What can hang from each mark
z_773: z_499 z_556
z_556: z_195 z_504 z_773
z_499: z_773
z_195: z_5 z_240
z_5: z_195 z_989
z_504: z_528 z_556
z_240: z_195
z_283: z_989
z_528: z_504

Every row comes from one small tree of marks. Brackets hold a mark, then the marks that hang from it, in the order of their numbers. Every link used is in the known rows. Which tree was each row made from?
In the rows, 128 means zero.
Known rows
[z_556 [z_195 z_5 z_240] z_504 z_773]: [160 150 111 151 128  36  87 119 108 139 150 115  81 172 153 128 133 148
  95 122 164]
[z_773 z_499 [z_556 z_195 z_504]]: [198 144  98  98 149  74  92 120  60 112 126 138 105 157 156 128 122 148
 113 116 153]
[z_499 [z_773 [z_556 [z_195 z_240] [z_504 z_528]]]]: [194 154  85  97 144  69  95 115  59 131 138 146  86 171 171 138 135 152
  84 103 173]
[z_499 [z_773 [z_556 z_195]]]: [184 130  94 108 143  96 114 129  82 114 132 123 118 155 150 120 127 138
 114 123 157]
[z_240 z_195]: [122 141 126 140 119  97 140 131 137 128 120 118 135 117 132 115 132 118
 114 137 129]
[z_504 [z_556 [z_195 z_5 z_240] [z_773 z_499]]]: [197 141  85 141 144  26 100 112  94 128 152 111  83 162 183 117 133 148
  91  97 151]
[z_528 z_504]: [134 126 121 123 137 122 104 115 112 143 125 130 133 127 148 139 125 130
 118 101 121]
[z_504 z_528 [z_556 z_195 [z_773 z_499]]]: [208 134 103 106 167  87  80  96  58 132 129 153 128 155 187 140 119 144
 101  78 130]
[z_773 z_499]: [155 129 112 114 138 113 134 125 100 121 130 124 147 127 140 118 128 130
 129 128 128]
[z_528 [z_504 [z_556 z_195 z_773]]]: [183 129 110 124 157  83  65 101  85 142 127 149  95 153 176 144 112 143
 102  66 126]
[z_773 z_499 [z_556 z_195 [z_504 z_528]]]: [203 146 100  89 157  89  76 104  43 125 122 147 128 158 175 145 126 148
 102 100 150]
[z_773 z_499 [z_556 [z_195 z_5] [z_504 z_528]]]: [203 145  97 106 151  69  67  98  50 132 127 119 145 159 188 147 135 149
  93 105 154]
[z_5 z_195]: [108 122 138 125 119 130 136 131 162 120 123 131  98 122 124 125 134 144
 134 137 119]
[z_528 [z_504 [z_556 [z_195 z_5]]]]: [166 124 120 147 139  76  71  97 105 143 123 114  91 138 176 147 126 134
  90  70 130]
[z_556 z_195 z_504]: [149 138 141 131 129  98  98 120 102 125 121 140  85 147 126 135 120 133
 114 118 146]
[z_528 [z_504 [z_556 z_195]]]: [166 126 124 129 144  95  80 102  99 136 118 144  74 136 164 144 117 133
  99  66 126]
[z_528 [z_504 [z_556 [z_195 z_240] z_773]]]: [178 139  99 132 148  53  77 107  99 144 141 146  50 159 179 135 120 148
  88  66 140]
[z_499 [z_773 [z_556 [z_195 z_5] [z_504 z_528]]]]: [199 142  92 105 149  79  73 103  53 137 128 120 146 166 181 150 136 147
  90 108 162]
[z_504 z_528 [z_556 [z_195 z_5] [z_773 z_499]]]: [208 133  99 123 161  68  71  90  64 139 134 125 146 157 199 142 129 145
  93  82 133]
[z_283 z_989]: [125 132 117 144 136 115 120 124 116 123 128 144 160 109 138 124 125 139
 137 123 120]
[z_773 [z_556 [z_195 z_5] [z_504 z_528]]]: [176 144 114 120 141  84  62 101  77 139 125 123 125 160 175 158 135 147
  92 104 153]
[z_499 z_773]: [151 127 107 114 135 121 139 130 102 126 132 125 148 133 133 121 129 129
 127 132 138]
[z_499 [z_773 [z_556 [z_504 z_528]]]]: [190 147  84  74 155 115  92 112  52 137 125 152 161 153 171 152 131 151
 110 111 147]
[z_195 [z_5 z_989] z_240]: [127 128 100 175 119  60 113 126 140 130 148  90 105 127 148 123 154 143
 106 131 138]

Write each row's tree
[197 144 113 103 161  83  74 101  45 137 129 152 146 164 170 142 119 145
 107 102 143] -> [z_556 z_195 [z_504 z_528] [z_773 z_499]]
[127 132 108 177 119  57 112 123 136 129 126  83 153 110 150 118 151 128
 106 142 125] -> [z_240 [z_195 [z_5 z_989]]]
[203 144  92 115 157  58  93 101  72 133 144 151  86 162 189 131 127 149
  87  77 143] -> [z_504 z_528 [z_556 [z_195 z_240] [z_773 z_499]]]
[108 125 113 154 115  81 129 135 167 114 138 123  58 118 131 117 152 159
 121 136 125] -> [z_5 [z_195 z_240] z_989]
[172 142 112 128 133  71  76 117  93 127 128 112 105 159 158 141 130 146
 104 120 156] -> [z_773 [z_556 [z_195 z_5] z_504]]
[198 142 109 120 156  64  66  95  51 143 134 124 165 166 181 144 129 146
  99 106 146] -> [z_556 [z_195 z_5] [z_504 z_528] [z_773 z_499]]
[154 138 139 140 131  92  75  99  92 145 123 122 125 149 157 154 133 134
  94 107 146] -> [z_556 [z_195 z_5] [z_504 z_528]]
[171 140 102 154 134  41  93 115 121 135 150 115  65 163 171 127 132 147
  89  97 150] -> [z_504 [z_556 [z_195 z_5 z_240] z_773]]
[172 143 115 111 139  90  85 123  87 120 123 141  86 158 144 138 121 145
 112 117 153] -> [z_773 [z_556 z_195 z_504]]
[199 144  96  88 153  98  81 109  46 130 123 149 128 164 168 147 127 147
  99 104 159] -> [z_499 [z_773 [z_556 z_195 [z_504 z_528]]]]
[182 134 121 120 156 102  74  99  85 140 127 157 110 155 175 150 119 141
 100  78 130] -> [z_504 z_528 [z_556 z_195 z_773]]
[183 128 106 141 151  63  57  96  92 149 132 121 112 154 189 147 122 143
  94  70 129] -> [z_528 [z_504 [z_556 [z_195 z_5] z_773]]]
[182 130 110 122 151  81 108 120  80 120 139 127 135 155 151 114 120 136
 122 121 141] -> [z_556 z_195 [z_773 z_499]]
[149 139 115 145 131  68 115 129 121 128 150 128  75 162 141 114 127 139
 106 120 155] -> [z_556 [z_195 z_240] z_773]
[186 132  69 155 137  20  95 122  91 109 151  85  93 148 176 111 152 154
  94 123 158] -> [z_773 z_499 [z_556 [z_195 [z_5 z_989] z_240]]]
[160 134 109 155 129  47  85 102 119 144 138 112  49 144 178 137 134 138
  76  69 143] -> [z_528 [z_504 [z_556 [z_195 z_5 z_240]]]]
[159 140 123 135 133  87 102 106 113 134 132 149  45 144 165 141 131 137
  82  77 144] -> [z_504 z_528 [z_556 [z_195 z_240]]]
[185 145  82  83 147 102 107 128  68 125 128 141 140 152 152 135 127 151
 121 127 150] -> [z_499 [z_773 [z_556 z_504]]]
[181 140  83 134 133  38 114 124 100 116 150  90  92 157 171 110 142 145
  94 122 166] -> [z_773 z_499 [z_556 [z_195 z_5 z_240]]]
[198 143  94 115 143  55  83 114  66 120 131 108 124 159 168 131 131 149
 105 120 157] -> [z_773 z_499 [z_556 [z_195 z_5] z_504]]
[165 154 118 126 142  70  81 109  86 145 141 154  84 171 160 143 127 148
  91 101 157] -> [z_556 [z_195 z_240] [z_504 z_528] z_773]
[132 134 126 168 113  62 122 125 141 129 146  94  72 147 140 117 141 130
  95 124 158] -> [z_556 [z_195 z_5 z_240]]
[187 131  97 108 147  86 110 124  79 108 131 122 116 149 156 117 125 139
 116 119 148] -> [z_773 z_499 [z_556 z_195]]
[176 139  98 131 142  52 121 126  94 121 153 124  93 162 153 105 127 141
 108 120 155] -> [z_556 [z_195 z_240] [z_773 z_499]]
[199 133  81  96 169  84  82 102  65 142 131 148 146 142 190 138 117 150
 115  73 114] -> [z_528 [z_504 [z_556 [z_773 z_499]]]]
[176 143 108 129 147  73  86 104  99 141 141 154  66 161 177 141 127 147
  86  77 143] -> [z_504 z_528 [z_556 [z_195 z_240] z_773]]
[165 130 134 127 143 115  89 100  99 133 117 152  88 138 163 150 124 132
  96  78 129] -> [z_504 z_528 [z_556 z_195]]
[193 152  83 124 134  27  95 119  80 120 145 105  81 165 171 122 138 154
  91 119 171] -> [z_773 z_499 [z_556 [z_195 z_5 z_240] z_504]]
